Each row was made from one small tree. The marks that hang from a mark follow it in brackets, in alphabetical order. Every link used is in the known rows. Write each row's tree.
Known rows
dobedi(regaf(dedav) rovev): [-0.904 -4.104 -1.984 -4.788  4.576 -0.610 -0.531  2.356  2.516  3.137
 -7.905  1.365  1.893  3.778 -0.283  4.523 -4.179]
dobedi(regaf): [-1.419 -1.537 -2.459 -1.587  2.168  0.378 -0.645  0.347  0.583  1.641
 -4.394 -1.383  0.323  1.866 -1.484  3.029 -1.434]
nunem(dedav(rovev(dobedi lemaz))): [ 3.085 -0.900  1.673 -0.828  0.385 -0.009  0.300  5.571  0.027  1.521
  2.690  0.699  0.146  1.988 -4.072  1.128  3.404]
gidut(dobedi nunem(dedav(rovev))): [ 0.531 -0.086  4.079 -0.280 -1.378 -0.940 -1.968  0.811  0.608  0.891
  0.633  1.504 -1.165 -0.061  0.174  2.174  4.091]
rovev(dobedi(regaf) lemaz): [-3.409 -2.071  2.282 -0.195 -2.313  1.817  0.470  2.955 -0.431  2.349
  3.848 -1.179  0.585  1.999 -6.254  3.413 -3.913]
gidut(nunem(dedav(rovev)) regaf(dobedi)): [-0.689 -0.931 -1.258  1.353  2.311 -3.948 -1.748 -2.152 -0.409  3.851
 -1.509  2.863 -2.837  2.620 -0.489  0.704  3.030]
gidut(dobedi nunem(dedav(rovev)) regaf): [-1.180 -0.104  0.999  0.970  0.107 -1.733 -1.984 -1.448  0.396  2.000
 -0.566  1.290 -1.271  1.159  0.205  3.859  3.942]
dedav(rovev(dobedi)): [-1.653 -0.808  2.444 -1.339  0.845 -1.920 -0.645  2.022  1.214  2.882
  0.852  1.955  0.122  2.539 -0.140  1.200 -0.159]
nunem(dedav(rovev(dobedi(regaf) lemaz))): [ 2.604 -1.436  0.832 -1.345  1.045  0.059  0.088  5.698  0.254  2.104
  1.241  0.279  0.272  2.622 -4.585  2.116  2.950]
gidut(nunem regaf(dobedi(rovev))): [-3.983 -1.805 -0.877  1.156  1.223 -3.979 -1.480 -4.216 -0.292  3.592
 -2.977  2.840 -2.966  1.774  0.798  1.596 -1.712]
dedav(rovev(dobedi lemaz)): [-1.598 -1.106  3.975 -0.739 -0.718 -0.662  0.235  3.513  0.449  1.390
  3.371  1.409 -0.884  2.117 -1.539  1.491 -1.782]
regaf(dedav gidut): [ 1.038  0.530  0.979 -1.570  1.007  0.323 -0.772 -1.146  2.530  3.762
 -0.691  5.123  3.576  2.032  1.290 -3.297 -0.375]
rovev(dobedi(regaf(dedav gidut)) lemaz): [-2.885 -1.781  2.735 -0.976 -1.812  1.950  0.018  2.399  0.838  4.163
  3.472  1.332  2.355  2.991 -5.626  1.807 -4.124]
rovev(dobedi(regaf(gidut)) lemaz): [-3.662 -1.754  2.700 -0.311 -2.896  1.918  0.223  2.171  0.032  3.802
  3.121  0.233  0.988  2.045 -6.188  2.495 -4.066]
rovev(dobedi(regaf)): [-3.500 -1.577  0.066 -1.033 -0.044  0.052 -0.857  0.824  0.703  4.415
  0.191 -0.397  1.979  2.653 -4.189  2.962 -1.649]
dobedi(regaf(dedav gidut(nunem)) rovev): [-1.608 -3.720 -1.131 -4.524  3.686 -1.287 -0.999  0.321  2.615  5.120
 -8.764  4.074  1.334  3.986  0.630  3.024 -4.780]
regaf(dobedi): [-1.737 -0.446  2.318 -0.034 -0.791 -1.593 -1.727 -1.363  0.914  3.203
  0.002  1.457 -0.549 -0.125 -1.491 -1.252  0.878]
gidut(regaf): [-1.759 -0.058 -3.154  1.284  1.429 -0.811 -0.002 -2.276 -0.204  1.130
 -1.221 -0.193 -0.099  1.293  0.055  1.640 -0.157]
dedav(rovev): [ 0.081 -0.415  1.143 -1.427  1.930 -1.769 -0.332  1.669  1.033  0.586
 -1.406  1.605 -1.159  1.598  2.104  0.642  0.263]
dobedi(regaf(gidut) rovev(lemaz)): [-2.307 -3.866  0.134 -3.545  0.675  0.576  0.394  2.449  1.310  3.166
 -6.887  1.310 -0.455  1.977 -2.383  4.583 -5.839]

Write each row's tree
[-2.122 -1.240 -1.588 -1.333  1.243 -0.287 -1.138 -1.632  0.681  3.641
 -5.289  1.375 -0.272  2.047 -0.644  1.548 -1.990]
dobedi(regaf(gidut(nunem)))
[-2.242  0.847  3.913  0.102 -3.244 -0.134 -1.678 -3.095  1.112  3.034
 -0.674  3.565  0.023 -0.826  1.031 -0.511  0.202]
regaf(gidut(dobedi nunem))
[ 0.251  0.132  1.717 -0.282 -0.717 -1.404 -0.895 -0.592  0.450  4.377
 -0.538  4.511 -0.247  1.540 -0.531 -1.538  1.366]
regaf(gidut(nunem(dedav(rovev(dobedi)))))
[-2.872 -1.909 -0.877  0.246  2.734 -3.768 -1.745 -3.954  0.836  4.148
 -2.469  4.368 -1.027  3.179  1.571  0.575 -1.768]
gidut(nunem regaf(dedav dobedi(rovev)))
[-3.211 -1.882  4.863 -0.909 -2.414 -2.417 -1.507 -2.003  1.089  5.570
 -2.318  5.797 -2.283  0.199 -0.842 -1.369 -2.948]
regaf(dobedi(rovev(lemaz)) gidut(nunem))
[-1.142 -1.686  3.236 -1.431 -1.013 -3.097 -2.079 -1.576  1.452  6.864
 -3.970  6.063 -1.221  0.756 -1.372 -1.601  0.466]
regaf(dobedi(rovev) gidut(nunem(dedav)))
[-2.297 -1.853  2.793 -1.506  0.364 -0.509 -0.047  3.664  0.723  2.238
  1.248  0.756 -0.700  3.011 -2.293  3.039 -2.464]
dedav(rovev(dobedi(regaf) lemaz))
[ 2.420 -0.956  0.060 -1.943  1.734 -0.793 -0.661  4.106  1.118  4.115
 -1.139  1.676  1.218  2.939 -3.580  1.304  3.979]
nunem(dedav(rovev(dobedi(regaf(gidut)))))
[-4.562 -1.761  2.543  0.732 -1.946 -1.081 -0.960 -2.213  0.117  0.911
 -1.140  1.100 -2.209  0.097  0.567  5.499 -2.408]
gidut(dobedi(rovev(lemaz)) nunem regaf)
[-0.913 -4.429 -0.469 -4.158  3.044  0.640  0.387  3.869  1.768  1.702
 -5.335  0.786  0.892  3.346 -1.701  4.819 -5.818]
dobedi(regaf(dedav) rovev(lemaz))
[-2.098 -0.298  4.542 -1.446 -3.487  0.920 -0.780 -0.215  1.922  2.917
 -1.563  2.833  1.010 -0.988 -0.506  1.174 -1.258]
regaf(gidut(dobedi(rovev(lemaz))))
[ 4.318 -0.689  0.801 -0.891  1.120  0.084  0.552  5.327 -0.092 -0.076
  1.067  0.471 -0.692  1.321 -2.558  0.727  3.767]
nunem(dedav(rovev(lemaz)))
[-2.175 -2.393  3.721 -1.236 -1.282 -1.528 -0.798  0.858  0.889  2.836
 -1.058  1.878 -1.479 -0.103 -2.169  0.701 -2.131]
regaf(dobedi(rovev(lemaz)))
[-1.961 -0.925  3.307 -2.304 -0.314  1.518 -1.790  1.444  2.548  1.412
 -1.013 -0.176  1.894  1.047 -0.891  4.030 -0.204]
gidut(dobedi(regaf(dedav(rovev(lemaz)))))
[-3.189 -1.604  3.822 -1.299 -1.435 -3.352 -2.114 -3.045  1.608  6.611
 -4.135  6.146 -1.595  0.489  0.112 -1.625 -1.791]
regaf(dobedi(rovev) gidut(nunem))
[-3.433 -0.791  2.592 -0.510 -1.407 -0.110 -2.353 -1.860  0.745  1.382
 -1.938 -0.040 -0.969  0.071  0.153  4.003 -0.278]
gidut(dobedi(regaf) nunem)
[ 0.427 -0.931  2.808 -1.786  1.717 -0.244 -0.250  2.870  1.893  1.848
  3.109  3.176  2.168  3.450  0.007 -0.409 -1.401]
regaf(dedav(rovev(dobedi lemaz)))
[-3.833 -2.764  3.917 -1.674 -1.864  0.036 -1.453  0.335  0.766  0.945
 -2.956  0.331 -1.866  0.132 -0.481  5.932 -3.273]
gidut(dobedi(regaf rovev(lemaz)) nunem)
[-1.940 -4.324 -0.481 -3.296  1.494  0.509  0.641  3.536  0.627  1.083
 -5.833 -0.767 -1.070  1.940 -2.470  5.842 -5.660]
dobedi(regaf rovev(lemaz))
